Each row was made from one small tree. Brackets hold a mark, then the marks that hang from it, in alphabetical order. Every link used is in the known rows. Write each row's tree.
In the rows, 128 means zero.
Known rows:
{budo {dati mavob {zeder dogule}}}: [140 126 114 191 125 108 168 135 171 114 135 129 116 120 163  49  94 121
 130 146 139 132 123  91 100  62 140  96 121  81 136 102  92 115 157 190
 138 148 145 175 107]
{dati mavob zeder}: [147 131 114 190 134 108 173 153 151 155 113 152 113 116 150  84  98 129
 125 134 150 123 164  88 106  74 139 114 122  98 138 104  85 120 161 159
 164 128 161 186  89]
{budo {dati zeder} savufip}: [115 130 131 199 129  99 162 110 158 112 106 122  93 114 151  85  96 146
 140 124 125 116 132  82  95 133 143  93 121  97 124  90  77 112 178 174
 143  96 131 171 109]
{savufip budo kori}: [137 121 173 184 136 121 146 134 123 123 105 153 120 116 125 119  99 146
 162 137 151 130 157  90 115 132 140 124 117 119 128 103  79 109 168 170
 128 102 113 173  96]
{fegi {dosik fumib}}: [134 109 146 170 131 110 188 141 160 139  86 157 100 111 142 156 106 144
 122 111 164 130 140  84 130 140 163 101 123 120 129  96  85 129 150 146
 128 143 110 173  73]
{savufip {budo {dati nogi}}}: [118 125 152 184 115 109 162 126 131 120 118 141 123 126 150 129  90 137
 146 129 142 117 170  94 117 166 138  70 107  97 119  89  75 116 162 178
 115 106 130 196  94]
{lano dati}: [120 135 137 173 122 125 150 140 146 144 109 139 104 131 158 118 104 140
 150 143 155 126 135  99 118 140 161 113 116 121 124  93 102 113 165 178
 151 128 109 163  92]
{nogi dati}: [128 131 145 174 135 121 161 134 155 162  97 130  82 116 151 108 107 134
 151 152 165 124 149 110  95 105 161 106 110 124 115  83  99 131 164 194
 134 115 116 184  88]
{lano {dati mavob nogi zeder}}: [146 123 106 179 119 118 171 154 182 157 128 153  97 126 192 103  97 133
 125 135 126 124 169  84 118 111 134 104 130  73 128 107  63 109 159 192
 170 161 171 169  92]
{budo {dati kori mavob nogi}}: [131 111 115 186 112 103 170 124 189 120 133 146  95 127 153 100  92 125
 123 142 114 120 167 107 118 122 120 106 123  73 114 111  85 115 146 185
 125 152 155 210  89]
{dosik fegi fumib}: [123 125 161 175 133 120 183 140 151 159 100 147  87 128 148 124  89 156
 133 124 164 132 125  86 133 124 164  98 116 101 130  90  67 143 159 153
 122 134 118 161  90]
{dati kori mavob nogi {zeder dogule}}: [149 125  97 173 128 114 173 151 194  80 145 139 109 108 168  92  87 115
 119 168 120 126 146  99 136  67 108 121 132  50 128 105  59 102 155 183
 147 173 195 189 102]
{minas {savufip kori}}: [135 116 139 175 162 115 145 118 141 115  90 142 127 109 136  99 105 155
 145 142 138 125 146 103 115 110 151 132 116 116 123 110 113 119 175 160
 132  89  97 189  89]
{minas {dati kori mavob}}: [140 127 123 190 127 106 168 130 162 140 114 145  68 114 130  94  85 121
 140 174 147 122 134 113 141 102 121 144 125  95 126 123 108  95 164 181
 140 149 159 201  82]
{savufip {budo {dati mavob {zeder dogule}}}}: [136 125 128 193 128 110 166 140 143 113 139 134 115 119 149  60  90 118
 142 152 161 128 136  86 108  72 136  81 116  82 134 102  81 106 162 187
 130 132 160 170 111]
{budo {dati kori}}: [117 125 131 185 121 107 156 114 152 106 122 130  92 126 126 115  93 130
 143 146 128 119 136 111 115 131 142 118 120  94 119 102 105 107 160 176
 125 117 112 196  95]
{savufip {budo {dati mavob nogi}} kori}: [140 103 152 193 118 106 155 122 154 128 129 167 122 126 146 100 100 143
 145 128 122 132 190  89 110 128 124  87 120  88 122 116  77 113 157 189
 116 140 142 187  97]
{budo dati}: [121 129 140 188 124 104 157 120 141 133 112 133 109 131 142  97  97 139
 144 129 143 124 139 101  98 137 159  98 110 116 124  95 106 120 161 177
 125 112  98 188  92]
{savufip {budo dati}}: [114 128 152 192 125 110 157 126 118 134 110 134 116 128 131 111  92 138
 154 132 165 119 157  93 105 139 152  87 106 114 124  93  98 110 161 169
 115 101 108 186  96]
{dati kori mavob nogi zeder}: [150 123  95 182 130 105 175 150 182 129 130 146 101 111 163 108  89 122
 112 147 119 117 172  96 129  97 110 126 132  60 130 111  55 111 157 166
 153 149 194 198  90]
{savufip {budo {dati {nogi vagu}}} kori}: [134  98 159 197 130 111 153 137 153 104 118 156 104 115 145 119  93 152
 152 124  96 127 191 101 113 138 120  78 118  97  98 101  67 106 168 187
 105 144  94 182  98]
{minas {dati kori mavob nogi}}: [140 125 119 182 120 104 176 133 182 126 120 149  78 112 148 108  83 124
 134 171 124 120 148 114 145 124 106 132 127  77 118 117  83  98 164 195
 140 176 182 204  81]
{zeder dogule}: [132 136 146 170 136 124 162 140 145 102 110 133 135 114 154 101  98 134
 148 157 152 133 118 102 122 111 153 107 108 113 123  87 102 118 161 175
 140 143 122 175  98]
{minas {dati zeder}}: [133 144 122 187 136 107 168 135 145 136 106 122  87 111 133  90  84 132
 146 149 144 121 123 100 125 122 137 127 122  98 135 106  96 107 186 185
 153 133 150 180  92]
{fegi dosik}: [128 115 129 179 140 112 170 141 151 109  93 145 113 112 152 145 102 138
 138 117 153 122 159  90 127 135 153 104 119 134 132  93 103 120 161 156
 133 141 124 187  68]
{dati zeder}: [132 141 122 184 141 112 163 148 144 135 108 127 109 111 147 108  94 135
 136 130 148 121 144  90 113 112 147 117 118 102 139  94  83 119 171 160
 154 108 140 183  93]
{mavob dati}: [114 134 145 170 139 108 149 115 150 117 108 132  91 117 158 118  99 144
 156 136 172 114 122 100 116 117 154 113 105 126 127  98 105 118 171 169
 141 119 111 189  99]
{savufip {budo {dati mavob zeder}} kori}: [142 108 134 206 133 107 154 127 146 131 127 145 103 122 134  70  98 135
 144 131 128 128 178  82  96  90 133 103 128  84 135 121  77 103 168 181
 130 115 136 175 105]
{nogi dati vagu}: [143 124 142 184 136 123 168 155 163 162  99 135  65 109 160 119 105 137
 150 148 142 124 172 115  95  90 149  97 108 131 100  80  90 125 165 188
 133 135  96 188  83]
{budo {dati mavob {nogi dosik} zeder}}: [137 110 113 193 116  91 178 135 182 149 119 137  81 118 158  90 103 121
 111 108  94 118 179  88 105 136 131 100 138  82 129  94  70 124 145 184
 121 189 171 176  88]
{dati kori {nogi vagu}}: [143 113 127 183 129 113 170 155 181 112 116 146  86 110 152 144  89 135
 129 141 105 120 174 118 135 125 112 113 119  91 100  94  66 104 155 163
 130 155 126 205  81]
{dati kori {nogi vagu} {zeder dogule}}: [152 116 102 172 140 120 172 162 192  67 136 133  91 101 164 110  83 125
 129 156 104 124 147 105 139  83 103 109 126  60 106  90  50  96 164 186
 140 167 146 181 104]

Which tree is each row?
[117 113 175 195 134 106 144  97 165 110 100 139  95 115 135  87 110 160
 154 127 107 127 138  90  97 148 146 112 122 108 111 100  88 115 176 183
 128 113  99 168 104] | {budo dati {savufip kori}}
[122 134 112 164 149 110 144 113 181  48 145 118  82 111 161  96  89 123
 149 172 157 115 102 103 133  78 130 136 122  72 128 103  69  93 173 188
 140 144 144 174 121] | {mavob {dati kori {zeder dogule}}}
[165 114 102 198 131 108 188 174 178 153 118 153  90 106 172 106  91 135
 117 123 110 125 194  95 116  89 114  89 121  86 117 100  62 125 160 163
 159 159 158 190  85] | {dati mavob {nogi vagu} zeder}
[130 116 131 197 116 105 157 129 138 131 131 142  93 129 130 102  90 119
 141 155 158 118 166 105 114 104 126 106 120  94 126 114  88  99 150 170
 119 119 146 191  95] | {savufip {budo {dati kori mavob}}}
[133 115 146 181 154 121 139 124 115 114  96 144 132 104 129 105 101 153
 157 145 164 125 159 100 121 111 146 122 113 116 122 112  90 113 181 158
 119  77 108 184  94] | {minas {savufip budo kori}}
[123 115 165 191 127 112 144 115 132 110 112 146 120 124 123 108 100 145
 164 134 133 126 163  92 103 143 145 108 116 108 125 105  89 106 167 183
 114 108  92 178 100] | {savufip {budo dati} kori}
[142 129 106 174 137 116 164 143 194 111 143 124  66 104 160  65  99 107
 136 187 154 126 137 106 110  32 126 127 130  67 121 100  72 107 162 207
 142 155 174 179 105] | {nogi {dati kori mavob {zeder dogule}}}
[147 121  91 176 115 117 166 155 194 127 141 145  79 124 175 112  92 124
 122 158 121 118 160  94 131 104 115 126 139  57 123 114  57  93 157 191
 161 162 182 178  98] | {lano {dati kori mavob nogi zeder}}
[146 125 115 187 145 118 174 156 167 154 110 126  58  99 160 101 102 135
 142 139 135 121 165 108  90  68 144 100 117 111 110  85  76 124 175 188
 141 132 111 177  92] | {nogi {dati zeder} vagu}
[131 119 106 202 123 101 164 130 144 131 145 133  78 119 126  92  84 114
 132 146 156 114 165  94 115  89 122 109 128  71 132 116  74  89 162 169
 125 112 162 186 103] | {savufip {budo {dati kori mavob zeder}}}
[150 136 109 195 133 104 177 140 155 160 111 137  83 109 145  66  87 126
 138 151 150 125 138  97 122  88 132 128 126  91 142 116 102 112 178 181
 160 147 172 182  88] | {minas {dati mavob zeder}}
[131 119 123 207 127  94 168 118 170 138 119 133  81 113 152  63  97 137
 130 128 131 118 146  81  89 100 139  96 121  92 125 104  79 114 170 167
 149 110 155 178 101] | {budo {dati mavob zeder} savufip}
[133 108 153 192 142 122 181 153 171 171  99 112  27 109 168 117 102 141
 151 131 121 123 168 110 112 106 154  99 121 122 104  65  59 128 159 198
 102 196 115 152  68] | {nogi dati {dosik fegi} vagu}
[125 111 139 195 131 101 155 103 190  83 111 139 103 112 152  94 101 159
 138 117  76 122 155  75  93 159 123 100 132  73 117 100  44 110 182 190
 134 121 138 173 111] | {budo {dati nogi zeder} {savufip kori}}
[132 101 130 185 113  94 171 122 187 141 125 142  74 125 146 108 102 117
 118 135  94 118 175 105 118 148 121 114 138  76 115  98  76 111 137 190
 106 196 170 183  83] | {budo {dati kori mavob {nogi dosik}}}
[126 113 142 193 115 105 172 135 144 136 124 154 120 128 160 104  93 133
 139 129 150 121 179  91 116 133 132  72 111  94 119 103  85 119 153 173
 121 131 150 199  92] | {savufip {budo {dati mavob nogi}}}
[149 126 101 170 121 124 170 160 190 109 143 145 109 118 199  81  97 126
 129 155 130 133 140  85 131  87 134  93 127  61 130  99  59 107 159 203
 163 182 174 158 104] | {lano {dati mavob nogi {zeder dogule}}}
[131 127 105 166 119 120 156 145 185 103 138 133  86 119 168 129  93 131
 130 150 116 116 149  96 135 136 124 126 136  58 121 100  50  91 165 196
 154 151 156 175 102] | {lano {dati kori nogi zeder}}
[143 121 108 179 147 104 169 142 181 105 120 137  73 106 184 121  90 146
 138 117 124 112 157 100 117  95 122  96 114  88 112  97  60 112 180 179
 146 152 124 195 102] | {mavob {dati {nogi vagu} zeder}}
[151 101 155 176 121 104 192 166 170 173  95 159  61 106 151 150 104 144
 115 105 103 129 168  99 130 164 140 104 129 110  95  78  59 134 139 165
 110 192 106 159  85] | {dati {nogi {dosik fumib} vagu}}
[130 103 144 184 124 125 174 165 184 157 115 124  55 126 186 145  99 149
 143 116  92 124 170  99 151 160 139  96 126  94 106  74  34 118 157 199
 116 230 126 133  72] | {lano {dati {nogi {dosik fegi} vagu}}}
[114 125 131 163 132 106 153 110 181  85 122 137  72 116 166 141  89 138
 143 152 140 110 140 107 138 136 123 125 116  87 115 101  70 106 160 179
 133 142 140 208 100] | {mavob {dati kori nogi}}
[131 117 148 186 156 116 145 111 117 120  94 136 110 101 116  90  91 146
 169 163 159 122 130 107 136 138 137 136 118 109 119 123 105  99 192 182
 117 102 114 186  92] | {minas dati {savufip budo kori}}
[152 104 158 185 125 108 185 160 155 183  88 152  53 103 136 136 107 138
 123 111 123 130 159 103 125 141 155 115 127 127 105  82  79 132 141 156
 113 172  92 149  84] | {nogi {dosik fumib} vagu}
[127 118 141 201 119 107 165 131 124 162 117 145 113 130 137  95  94 130
 146 140 166 123 163  96 108 110 147  83 108 113 128 105  96 114 156 169
 122 108 133 192  93] | {savufip {budo {dati mavob}}}
[123 124 143 174 148 124 171 143 181 117 117  94  51 108 171  80  97 126
 150 154 132 129 126  93 114  96 154 109 130  83 131  68  42 129 165 217
 112 196 164 131  95] | {nogi {dati {zeder dogule}} {dosik fegi}}
[139 122 118 177 117 121 156 144 174 152 130 157  80 133 162 110 104 124
 137 163 144 122 153 104 124  99 139 139 129  94 123 113  94  98 152 184
 156 152 141 171  90] | {lano {dati kori mavob}}
[127 133 122 166 140 105 162 120 170 101 122 133  91 112 175 118  93 143
 141 129 136 112 141  91 119 114 134 107 116  82 128  94  62 113 174 180
 150 132 153 186 109] | {mavob {dati nogi zeder}}
[119 116 103 186 143 104 165 122 128 100 121 126 129 103 150  95  83 140
 133 128 155 111 157  91 115 130 133  76 116  75 124  98  68 109 183 168
 114  81 145 201 100] | {minas {savufip {budo {dati nogi zeder}}}}
[134 119 120 170 118 114 165 152 171 140 116 133  80 122 172 128 105 130
 130 125 101 121 160  86 122 168 141 121 138  83 124  85  53 109 159 199
 140 193 159 144  94] | {lano {dati {nogi dosik} zeder}}
[136 118 117 198 123 101 178 141 148 131 134 151 115 125 161  97  85 128
 129 129 141 118 186  84 108 117 120  72 119  73 130 105  59 112 161 175
 131 123 171 194  97] | {savufip {budo {dati mavob nogi zeder}}}
[123 108 135 194 114  95 167 107 194 117 122 146  85 114 157  96  96 136
 127 144 114 114 162  94 114 139 115 103 121  71 103 105  66 105 159 174
 132 136 168 201  96] | {budo {dati kori mavob nogi} savufip}
[122 114 168 173 126 117 186 132 170 196  93 121  26 116 151 119 104 141
 138 128 153 129 138  94 119 133 174 110 131 106 115  72  56 145 150 191
  96 180 118 138  84] | {nogi dati {dosik fegi fumib}}
